Each row was made from one path, in order. Every step used is in the known rows, and no mark comes twice. Write each row's path.
Known rows:
kudor boge tuma libaf: [-0.16  0.22 -2.62 -0.61  2.18 -2.16  0.99 -0.23 -0.16  1.66 -1.96  2.22
 -2.94  1.08 -2.60  0.82  5.19  1.07 -4.54 -1.38]
tuma libaf: [ 0.26 -0.78 -0.16  1.41 -0.38 -0.29  3.13  2.37 -1.30 -1.24 -0.70  1.01
 -1.65 -0.80 -1.88  1.18  2.28  1.85 -3.30 -0.29]
vebam boge kudor: [-3.25 -0.81 -0.48  0.20  0.73  0.17 -0.18 -3.01  0.89 -3.52 -1.19  0.80
  4.54 -1.76  2.13 -0.44  0.81  0.39 -0.24 -0.47]
lofedan libaf kudor boge: [ 1.93 -2.46 -0.51 -0.41 -0.48 -1.29  3.54  0.30  2.00  0.05 -0.18 -1.27
  3.42 -1.72  2.38 -4.05  3.29  1.98 -1.04  0.74]
tuma boge vebam libaf: [-2.10 -3.01 -1.55 -0.61  3.19 -3.95 -2.16  0.04  0.83  0.23  1.43 -1.96
 -0.88  1.36 -1.59 -0.87  2.41  4.47 -1.71  2.56]
lita tuma libaf lofedan: [-1.20 -4.31  1.31 -0.90  2.06  2.09  3.32  3.25 -2.82 -0.46  0.60 -0.31
 -0.07  0.94 -1.70  1.32  5.39 -0.61  0.49 -0.92]
lita tuma libaf: [-0.33 -2.81  1.59  0.31  1.56  2.00  4.04  1.61 -3.71 -1.79  0.82  1.79
 -1.27  0.75  0.14  2.00  3.49  0.26 -1.96 -0.02]
lofedan libaf vebam boge: [-0.51 -2.92 -2.18  0.13  1.17 -4.13  1.77  2.04  1.95 -1.64  2.67 -2.46
  2.56  0.34  1.52 -0.14  0.67  5.27 -0.85  1.32]
libaf kudor boge: [ 1.16 -0.55  0.88 -0.74  0.28  1.11  1.68 -2.30  1.32  1.18 -1.49 -0.77
  3.36 -0.97  1.11 -3.60  3.51  1.04  1.10  0.61]
tuma boge: [-0.25 -1.91 -1.01  0.03  0.40 -0.92 -0.80 -2.45  0.44  1.83  0.71 -0.87
 -0.60 -1.75  0.28 -1.70  1.84  2.75 -1.91 -0.27]
lita tuma boge kudor: [-1.05 -3.71  1.80 -1.76  1.21  3.13  0.34 -3.66 -2.08 -0.49  0.78  0.89
  0.12 -0.22  3.57 -1.53  4.27 -0.54 -1.19 -0.24]
vebam boge kudor libaf: [-1.17 -0.90 -1.34  0.36  1.21 -2.08 -0.50 -2.78  0.73 -4.24 -0.87  2.00
  2.89 -3.27  2.45 -0.31  0.65  0.22 -1.22  0.01]
boge vebam: [-1.22 -0.23  0.65 -0.83  1.89 -1.77 -0.63  2.37  1.12  0.10  0.12 -2.15
 -1.74  4.53 -0.76  0.73  0.13  0.92  0.22  1.55]
vebam boge tuma libaf kudor: [-3.60 -2.37 -1.93 -0.67  0.96 -0.60  3.14  0.56  0.56 -2.42 -0.21  0.11
  4.27 -1.64 -4.24  1.79  3.24  0.67 -3.16  0.82]
tuma libaf vebam: [ 0.65 -1.50 -0.21  0.45  0.30 -1.13  2.30  2.86 -0.82 -0.83  0.74 -0.97
 -1.97  1.38 -1.84  1.59  2.57  4.75 -2.69  0.71]
kudor libaf lofedan: [ 1.95 -1.91 -1.75 -1.26  1.27 -3.46 -1.65  2.30  0.87  0.60  0.24 -0.57
 -0.88 -2.05 -1.58 -0.87  2.27 -1.10  1.59 -0.42]
tuma boge vebam libaf kudor: [-1.84 -3.83 -0.60 -1.42  2.38 -2.50 -0.96 -0.26  1.28  0.01  1.25 -2.84
  1.37  0.57 -1.53 -2.03  3.27  4.22 -0.98  3.48]
lita tuma: [-0.67 -2.08  1.78 -0.74  1.84  2.23  1.54 -0.27 -2.51 -0.86  1.36  0.93
  0.17  1.48  1.54  1.11  1.69 -1.33  0.59  0.16]
lita tuma libaf kudor boge: [ 0.27 -3.25  2.23 -0.08  1.65  2.67  5.06  0.12 -2.71 -1.01 -0.07  1.19
  0.82  0.02  0.73 -0.21  5.67  0.76 -1.35  0.38]
kudor libaf: [ 2.91 -0.18 -1.30  0.23  0.60 -3.69 -0.65  0.24 -0.17 -1.16  0.56  1.94
 -2.48 -2.25  0.48  0.05 -0.19 -0.03 -1.62  0.68]
libaf tuma: [-1.21 -1.67 -0.81 -1.82  0.08  0.93 -0.97  2.28  1.81  0.54 -0.60  0.68
  0.36  1.35 -4.10  1.70  1.76 -2.53  0.81 -0.03]

Which path is each row?
[ 0.76 -1.41 -3.29 -1.22  2.59 -5.53 -1.56  0.34  0.93 -1.65  2.16  0.26
 -0.86 -0.19 -1.11  2.04  0.84  2.66 -1.93  1.76] => kudor libaf vebam boge tuma
[-2.09 -1.35 -0.59 -0.81  3.42 -3.76 -1.40  3.07  0.54 -2.06  0.82 -1.27
 -0.52  3.95 -2.11  0.98  0.86  2.36  0.41  3.53] => boge vebam libaf
[-1.66 -3.83  1.33 -1.34  3.40  0.17  0.48 -0.62 -1.50  0.77  2.02 -1.09
 -1.66  3.05  1.22  0.22  3.13  1.48 -0.83  1.03] => lita tuma boge vebam
[-0.76 -2.67 -0.74 -0.01  0.46 -0.21  2.09  4.36 -0.31  0.58 -1.06 -1.44
 -0.18 -0.71 -4.05  0.27  4.70  0.96 -0.23 -1.43] => tuma libaf lofedan
[-3.82 -1.08 -2.81 -0.86  2.03 -1.83 -0.04 -0.54  0.89 -1.45  0.24  0.42
  3.01 -0.29 -2.93  2.39  0.85 -0.15 -1.80  0.24] => vebam boge tuma
[ 1.49 -2.44 -1.05 -1.72 -0.01 -1.71 -2.30 -3.86  0.77 -0.23  0.64 -0.17
 -1.40 -2.15  3.17 -2.92  3.38  2.63 -2.84  0.42] => tuma boge kudor libaf vebam
[-2.91 -2.78 -0.84 -1.93  3.90 -3.66 -2.21  4.50  1.29 -0.72  0.50 -3.22
  0.81  4.00 -3.91  0.36  2.91  1.62  2.81  2.72] => boge vebam libaf lofedan
[ 2.19 -0.68  0.22 -2.25 -0.54 -0.78 -1.69 -1.75  0.36 -2.49 -0.23  1.01
 -1.12 -0.65  3.63 -1.56  2.00  0.13 -1.07  0.93] => boge kudor libaf vebam
[ 0.53 -2.03  1.22  0.30 -1.68  2.00  4.66  1.96 -0.51 -1.51 -0.86 -0.47
  1.98 -2.02 -1.95 -0.87  3.58  1.47 -2.23  0.96] => tuma libaf kudor
[ 1.15 -2.04 -0.75 -1.15 -0.37 -1.14 -1.83 -4.16  0.40 -0.28 -0.42  1.07
 -1.14 -3.46  3.11 -3.16  2.96  0.88 -3.22 -0.27] => tuma boge kudor libaf
[ 0.28 -0.88 -0.22 -2.68  0.35  1.12  1.31 -1.89  1.42  1.45 -1.47 -0.48
  2.91 -0.15 -1.19 -2.59  4.68 -0.75 -0.51  0.74] => libaf kudor boge tuma
[ 1.16 -1.62 -0.10 -2.65 -0.48 -0.09 -1.88 -0.67  0.68 -1.45 -1.64  0.51
  0.41 -2.29  1.89 -2.49  3.44 -2.99  0.72 -0.68] => boge kudor libaf lofedan
[-1.38 -0.84 -2.08 -0.76  5.27 -4.67 -2.39  1.44  1.91  0.61 -1.29  0.59
 -1.59  4.38 -2.36  0.27  3.91  2.65  0.28  1.42] => kudor boge vebam libaf tuma
[-0.11  0.77 -0.69  0.11  3.88 -3.65 -1.15 -0.19  1.47  2.14 -1.45 -0.43
 -2.75  4.19  0.67 -0.85  2.44  2.92 -0.31 -0.23] => kudor boge vebam
[-0.33 -3.37  2.60 -0.58  2.60  1.80  4.77  1.34 -2.23 -1.04  0.02  0.19
 -0.14  2.56  0.34  0.11  5.86  1.40 -1.24  1.17] => lita tuma libaf kudor boge vebam
[ 1.28 -1.45  0.58  0.90 -0.08  0.48  4.20  0.56 -0.16 -0.32 -1.94  0.47
  0.93 -1.60 -1.00 -1.62  5.07  2.71 -2.60  0.09] => tuma libaf kudor boge
[-0.14 -3.36  1.62 -0.36  1.96  1.39  3.38  2.04 -3.29 -1.51  1.98  0.19
 -1.58  2.60  0.17  2.28  3.85  2.61 -1.44  0.81] => lita tuma libaf vebam
[-1.46 -2.07 -0.60  0.61  0.75 -1.01  2.14  1.02 -0.18 -3.03  0.09 -0.40
  0.84  0.15 -0.28  1.30  3.27  5.05 -2.79  0.47] => tuma libaf vebam boge kudor
